Known rows, with every step that occurs:
lavetag -> remad -> samor -> donuv -> tabigo: [-0.33  0.21  0.26 -0.20  0.01  0.32 -0.01 -0.14 -0.69 -0.16  0.03 -0.26
 -0.28  0.17 -0.36 -0.21  0.61 -0.14  0.46  0.01 -0.12]
figeb -> verev: [-0.35  0.38 -0.20  0.25  0.15  0.39  0.05  0.26 -0.32 -0.13 -0.34 -0.30
  0.09 -0.12 -0.04 -0.13  0.06 -0.06 -0.13  0.14 -0.05]
samor -> remad: [-0.24  0.15 -0.13 -0.07 -0.05  0.25 -0.07  0.38 -0.53 -0.30  0.15 -0.03
 -0.44 -0.03 -0.14 -0.20  0.39 -0.24  0.09  0.10  0.11]
lunal -> remad: [-0.16  0.23 -0.10  0.27  0.13  0.28  0.12  0.09 -0.02 -0.13 -0.10 -0.08
 -0.26  0.12 -0.25 -0.59 -0.02 -0.29 -0.21  0.12  0.07]
lunal -> remad -> samor: [-0.03  0.31 -0.01  0.19  0.25  0.36  0.06  0.07 -0.32 -0.22  0.02 -0.24
 -0.22  0.34 -0.31 -0.56  0.25 -0.35 -0.27  0.17  0.05]
remad -> samor -> donuv: [-0.15  0.23  0.07  0.02  0.07  0.33 -0.12  0.22 -0.73 -0.37  0.30 -0.24
 -0.35  0.03 -0.16 -0.18  0.42 -0.34  0.01  0.15 -0.15]
lunal -> remad -> tabigo -> donuv -> liga: [-0.14  0.28 -0.22  0.03 -0.02  0.36  0.11 -0.07 -0.19  0.00 -0.23 -0.06
 -0.04  0.20 -0.31 -0.69  0.29 -0.30 -0.16  0.19  0.20]
donuv -> tabigo: [-0.24  0.30 -0.02  0.26 -0.30  0.34  0.25 -0.25 -0.71  0.03 -0.11 -0.14
 -0.23  0.00 -0.18 -0.41  0.24  0.05 -0.33  0.19 -0.03]
samor -> remad -> tabigo: [-0.08  0.23 -0.14 -0.12 -0.12  0.26 -0.02  0.20 -0.79 -0.32  0.12  0.03
 -0.38 -0.02 -0.23 -0.19  0.55 -0.13  0.06  0.17  0.33]
figeb -> remad -> tabigo: [ 0.03  0.29 -0.28  0.21  0.01  0.21  0.00 -0.05 -0.66 -0.01 -0.21 -0.05
  0.03  0.05 -0.45 -0.18  0.14 -0.08 -0.18  0.14  0.22]
lunal -> remad -> samor -> donuv -> tabigo: [-0.09  0.27  0.09  0.00  0.12  0.37  0.05  0.08 -0.60 -0.28  0.05 -0.21
 -0.44  0.31 -0.26 -0.54  0.23 -0.31 -0.08  0.27 -0.08]
samor -> remad -> tabigo -> donuv: [-0.15  0.25 -0.22 -0.26 -0.09  0.16 -0.01  0.15 -0.53 -0.20  0.08  0.17
 -0.35 -0.02 -0.19 -0.28  0.64 -0.22  0.20  0.17  0.27]
donuv -> liga: [-0.39  0.17 -0.18  0.24 -0.25  0.59 -0.09  0.15 -0.59 -0.03 -0.09 -0.44
  0.15  0.00 -0.22 -0.34  0.30 -0.23 -0.33  0.05 -0.10]
tabigo -> donuv -> samor -> remad -> figeb -> verev: [-0.52  0.25 -0.21 -0.32  0.02  0.33 -0.26  0.18 -0.30 -0.02 -0.07 -0.20
 -0.11  0.11 -0.12 -0.41  0.53 -0.25  0.28  0.10 -0.24]
samor -> donuv -> tabigo -> remad: [-0.33  0.16 -0.03 -0.15 -0.17  0.32  0.12 -0.01 -0.59 -0.22  0.02  0.14
 -0.43 -0.08 -0.08 -0.34  0.19 -0.08  0.23  0.22 -0.16]
verev -> figeb -> remad: [-0.40  0.13 -0.28  0.29  0.13  0.32 -0.32  0.16 -0.38  0.17 -0.03 -0.19
 -0.27  0.16 -0.41 -0.31  0.09 -0.38 -0.01  0.06  0.09]
figeb -> remad: [-0.13  0.22 -0.26  0.28  0.07  0.20 -0.06  0.11 -0.38 -0.01 -0.17 -0.13
 -0.02  0.03 -0.38 -0.20 -0.04 -0.18 -0.16  0.07  0.00]
donuv -> samor -> remad: [-0.23  0.15  0.01 -0.12 -0.07  0.34 -0.22  0.22 -0.67 -0.36  0.12 -0.34
 -0.34  0.20 -0.14 -0.33  0.43 -0.19  0.10  0.06 -0.09]
remad -> tabigo: [-0.06  0.33 -0.13  0.24 -0.14  0.28  0.12 -0.18 -0.63 -0.11  0.00 -0.02
 -0.10 -0.11 -0.24 -0.31  0.38 -0.05 -0.24  0.16  0.31]
figeb -> remad -> tabigo -> donuv -> liga: [-0.09  0.27 -0.40  0.05 -0.07  0.27 -0.07 -0.06 -0.56  0.13 -0.30 -0.09
  0.20  0.11 -0.44 -0.29  0.27 -0.20 -0.11  0.13  0.10]
verev -> figeb: [-0.49  0.15 -0.15  0.32  0.03  0.38 -0.22  0.11 -0.30  0.11  0.12 -0.19
 -0.39  0.05 -0.23 -0.41  0.25 -0.38 -0.05  0.07  0.10]
figeb -> remad -> tabigo -> donuv -> samor: [-0.02  0.29 -0.29  0.02  0.02  0.15 -0.08 -0.15 -0.50  0.05 -0.23 -0.08
  0.06  0.16 -0.40 -0.32  0.25 -0.15  0.00  0.12  0.08]

Rows:
[-0.44  0.35 -0.22 -0.03 -0.20  0.53  0.16 -0.28 -0.71  0.20 -0.27 -0.02
  0.02  0.07 -0.25 -0.49  0.36  0.15 -0.08  0.24 -0.09]
donuv -> tabigo -> remad -> figeb -> verev
[-0.33  0.24 -0.11  0.01 -0.03  0.18 -0.04 -0.12 -0.02  0.02 -0.02 -0.15
 -0.11  0.09 -0.07 -0.54  0.36 -0.29  0.06  0.03 -0.21]
tabigo -> donuv -> samor
[-0.38  0.27 -0.17 -0.01 -0.31  0.48  0.17 -0.38 -0.70  0.22 -0.09  0.06
 -0.11  0.08 -0.30 -0.57  0.42  0.10 -0.11  0.21 -0.06]
donuv -> tabigo -> remad -> figeb
[-0.51  0.25 -0.24 -0.20 -0.03  0.45 -0.27  0.48 -0.73 -0.11  0.01 -0.14
 -0.22 -0.05 -0.23 -0.16  0.44 -0.13  0.11  0.21 -0.01]
samor -> remad -> figeb -> verev
[-0.28  0.20 -0.21  0.25  0.22  0.37 -0.35  0.13 -0.62  0.11  0.05 -0.33
 -0.24  0.32 -0.46 -0.29  0.30 -0.44 -0.06  0.10  0.07]
verev -> figeb -> remad -> samor
[-0.45  0.15 -0.18 -0.16 -0.18  0.38 -0.26  0.33 -0.69 -0.10  0.23 -0.01
 -0.36 -0.06 -0.30 -0.29  0.51 -0.20  0.08  0.15  0.04]
samor -> remad -> figeb
[-0.11  0.35 -0.06  0.03 -0.12  0.43  0.27 -0.37 -0.80 -0.01 -0.07 -0.07
 -0.12  0.26 -0.24 -0.48  0.53  0.02 -0.15  0.20 -0.04]
donuv -> tabigo -> remad -> samor
[-0.46  0.21 -0.07 -0.23 -0.06  0.50 -0.38  0.32 -0.83 -0.21  0.02 -0.44
 -0.15  0.18 -0.19 -0.30  0.48 -0.11  0.10  0.14 -0.19]
donuv -> samor -> remad -> figeb -> verev
[-0.51  0.23 -0.12 -0.25 -0.14  0.47 -0.01  0.09 -0.72 -0.10 -0.13  0.04
 -0.26 -0.09 -0.12 -0.30  0.22  0.00  0.24  0.28 -0.24]
samor -> donuv -> tabigo -> remad -> figeb -> verev
[-0.32  0.17 -0.12  0.08  0.10  0.40 -0.34  0.12 -0.90  0.07  0.08 -0.30
 -0.41  0.32 -0.42 -0.27  0.29 -0.38  0.06  0.19 -0.06]
verev -> figeb -> remad -> samor -> donuv -> tabigo
[-0.45  0.20 -0.29  0.05 -0.17  0.36 -0.02  0.04 -0.11  0.13 -0.13 -0.19
  0.11 -0.03 -0.16 -0.48  0.39 -0.37 -0.09  0.04 -0.16]
tabigo -> donuv -> liga
[-0.12  0.34 -0.13 -0.01 -0.12  0.21  0.04 -0.30 -0.41 -0.02 -0.04 -0.06
 -0.07  0.05 -0.18 -0.49  0.53 -0.14 -0.02  0.13  0.11]
remad -> tabigo -> donuv -> samor
[-0.14  0.34 -0.22  0.07 -0.13  0.16  0.16 -0.25 -0.30  0.05 -0.05  0.14
 -0.08 -0.10 -0.19 -0.42  0.47 -0.18 -0.07  0.15  0.23]
remad -> tabigo -> donuv
[-0.10  0.22  0.00 -0.17 -0.12  0.34 -0.18  0.09 -0.88 -0.38  0.11 -0.29
 -0.30  0.20 -0.18 -0.32  0.57 -0.11  0.07  0.10  0.09]
donuv -> samor -> remad -> tabigo
[-0.31  0.18 -0.13 -0.23 -0.02  0.17 -0.12  0.10 -0.18 -0.11  0.06 -0.11
 -0.27  0.14 -0.08 -0.47  0.51 -0.33  0.26  0.04 -0.17]
tabigo -> donuv -> samor -> remad
[-0.46  0.16 -0.08 -0.21 -0.26  0.40 -0.01 -0.02 -0.71 -0.07  0.08  0.13
 -0.40 -0.09 -0.18 -0.40  0.27 -0.06  0.20  0.23 -0.22]
samor -> donuv -> tabigo -> remad -> figeb
[-0.39  0.23 -0.06 -0.17 -0.10  0.30  0.05 -0.30 -0.27  0.12 -0.24 -0.12
  0.15  0.06 -0.41 -0.37  0.69 -0.14  0.40 -0.07  0.15]
lavetag -> remad -> tabigo -> donuv -> liga
[-0.22  0.18 -0.15 -0.19  0.06  0.54 -0.06  0.11 -0.60 -0.27  0.12 -0.15
 -0.05  0.19 -0.21 -0.37  0.53 -0.30  0.19  0.09 -0.14]
tabigo -> remad -> samor -> donuv -> liga
